Each row was made from one path, in order. Every step used is in the known rows, and no mark comes twice. Write each row's path.
Known rows
levu/fude: [ -5 -15 -23 -22  -2 -14  -1 -34  -5 -16  -8   5  -8  19   3   4  14 -11]
kure/sipam/fude/levu/dipem/motum: [ 18 -23 -20  -7  -5   7   8 -31 -17 -28 -10  19  -8  19 -18 -16   8   2]
kure/levu/dipem/motum/fude: [  3   8 -29  -7  -8 -22  -3  11  -7 -28 -18  12  -7   3 -19  -8  15 -16]
kure/sipam/dipem/levu/fude: [ -6 -22 -23 -11 -14 -12   4 -14  -5 -16  -6  27  -5  30  -8   7  19 -23]
fude/levu: [  1  -5 -17 -18  -8 -14   9 -51  -7 -10  -7  -2 -15  17  -4  -7  12  -6]
sipam/dipem/motum: [  5  -5 -16 -17  -9 -18  12  -8  -2 -12 -13  26 -14  21  -8  -2  19   1]
kure/sipam: [  4 -13 -27 -11 -19 -16  -5 -21  -9   0  -4  -4 -10  26   5   5  12 -16]
fude/levu/kure/sipam/dipem: [  0 -21 -23  -6 -15 -10  10  -8 -12 -17 -13  -4 -13  24 -14 -16   8 -16]
dipem/motum/fude/levu/kure/sipam: [ 17 -20 -30  -1 -29 -12   1 -18 -12 -16 -18 -18  -8   9  -9 -24   7  -2]
levu/dipem/motum/fude: [ 11  -2 -25  -8 -11 -11  -4   1  -4 -22 -11  13  -9   8 -10  -9  19  -3]
levu/dipem: [ -1   1 -22 -14  -1  -8  -2  -9  -6 -17  -5  13 -14  21 -11  -1  18 -15]
dipem/motum: [ 10   0 -20 -19 -13 -18   5 -27  -4  -5 -13  10 -14  18  -4  -1  18   4]
sipam/fude: [  1 -12 -11 -25  -7 -15   8 -35   1 -16  -6   8 -12  30   8  -5   9  -9]
kure/sipam/fude: [  5 -23 -18 -17 -16 -12   1 -26  -7 -11  -4   3  -9  32   9  -3   6 -13]
kure/motum: [ -4  -7 -26  -7 -13 -12   6 -22  -5   3  -4   0 -14  27   5   7   8  -7]
motum/fude/levu/dipem: [  2  -6 -22  -7  -6  -7  -1 -24  -7 -25  -6   2 -10   8  -9 -16  14 -13]
motum/fude/levu/kure/sipam: [  6 -22 -29  -3 -26 -14  -2 -17 -10 -15 -12 -27  -9  14  -1 -21   4 -17]
fude/levu/kure/sipam: [  5 -18 -27  -8 -20 -10   4 -27 -15 -11 -12 -19 -13  22  -9 -15   6 -14]

Write each row's path
[ 13  -9 -23 -10 -20 -15   8 -25  -4 -22 -20 -14 -12   6 -11 -27   9   4]
dipem/motum/fude/levu/kure
[ -3  -7 -29  -1 -30 -16   9  -2   3  -8 -10  -9 -12  27  -4 -11   7 -17]
dipem/levu/kure/motum/fude
[  7 -15 -19  -9 -18 -16  14  -5  -2 -27 -21   4 -11   8 -15 -28  11   1]
sipam/dipem/motum/fude/levu/kure
[ 12  -1 -20 -11  -1  -1   8 -33 -12 -22 -12  18 -14  10 -25 -12  17   5]
fude/levu/dipem/motum
[  3 -13 -12 -17   5   1  11 -40  -9 -32  -6  16 -12  21 -13 -17   8  -7]
sipam/fude/levu/dipem
[  4 -20 -19 -15 -26 -12  10 -18  -3 -18 -10   2 -12  39  -7 -13   7 -21]
dipem/levu/kure/sipam/fude
[ -3 -13 -32  -1 -24 -15   2   5  -1 -10 -11 -20 -11  21   6 -10   3 -13]
levu/kure/motum/fude
[  3 -15  -9 -23  -5 -10  15 -57  -5 -19  -7   4 -13  24   1 -14   5  -3]
sipam/fude/levu
[-10  -7 -23  -4 -20 -12  21   7   1 -10 -10  15 -17  35 -16  -5  11 -17]
sipam/dipem/levu/kure/motum
[ 14 -12 -12 -16   2   3  15 -39 -10 -33 -12  23 -12  16 -19 -19  11   8]
sipam/fude/levu/dipem/motum
[ 13  -7 -19 -11 -18 -17   6 -41  -4 -14 -13  -1 -10   6  -3 -16  13   7]
dipem/motum/fude/levu
[ -2 -20 -26  -8 -18 -15   3  15  -7 -13 -12   0 -13  29  -7  -7  11 -21]
levu/kure/sipam/dipem
[  5 -26 -22 -15 -19 -11   3 -11  -7 -18 -11 -10 -11  34   2 -14   3 -17]
levu/kure/sipam/fude
[ 11 -21 -24  -5 -17  -9  13  -8 -13 -18 -18   5 -12  18 -20 -19  10  -1]
fude/levu/kure/sipam/dipem/motum
[  1 -25 -26  -1 -22 -14   3   2  -8 -21 -12 -10  -8  17  -6 -22   6 -20]
motum/fude/levu/kure/sipam/dipem
[ -1 -12 -29   5  -8   1   3 -17  -9 -17  -3  -1  -9  13  -7  -9   6  -9]
kure/motum/fude/levu/dipem
[ 10 -21 -29  -1 -27 -18   0  27  -4 -18 -18   1  -7  17  -7 -17  11  -9]
levu/kure/sipam/dipem/motum/fude
[  1  -3 -20 -12   1  -3   6 -33 -11 -21  -6   8 -14  15 -18  -9  15 -10]
fude/levu/dipem
[  7 -23 -19  -9  -4   5   4 -34 -15 -27  -4  10  -8  24 -11 -13   6 -13]
kure/sipam/fude/levu/dipem
[ -6   1 -13 -18 -15 -20  15 -15   4 -10  -6  29 -16  31 -11   1  22 -17]
sipam/dipem/levu
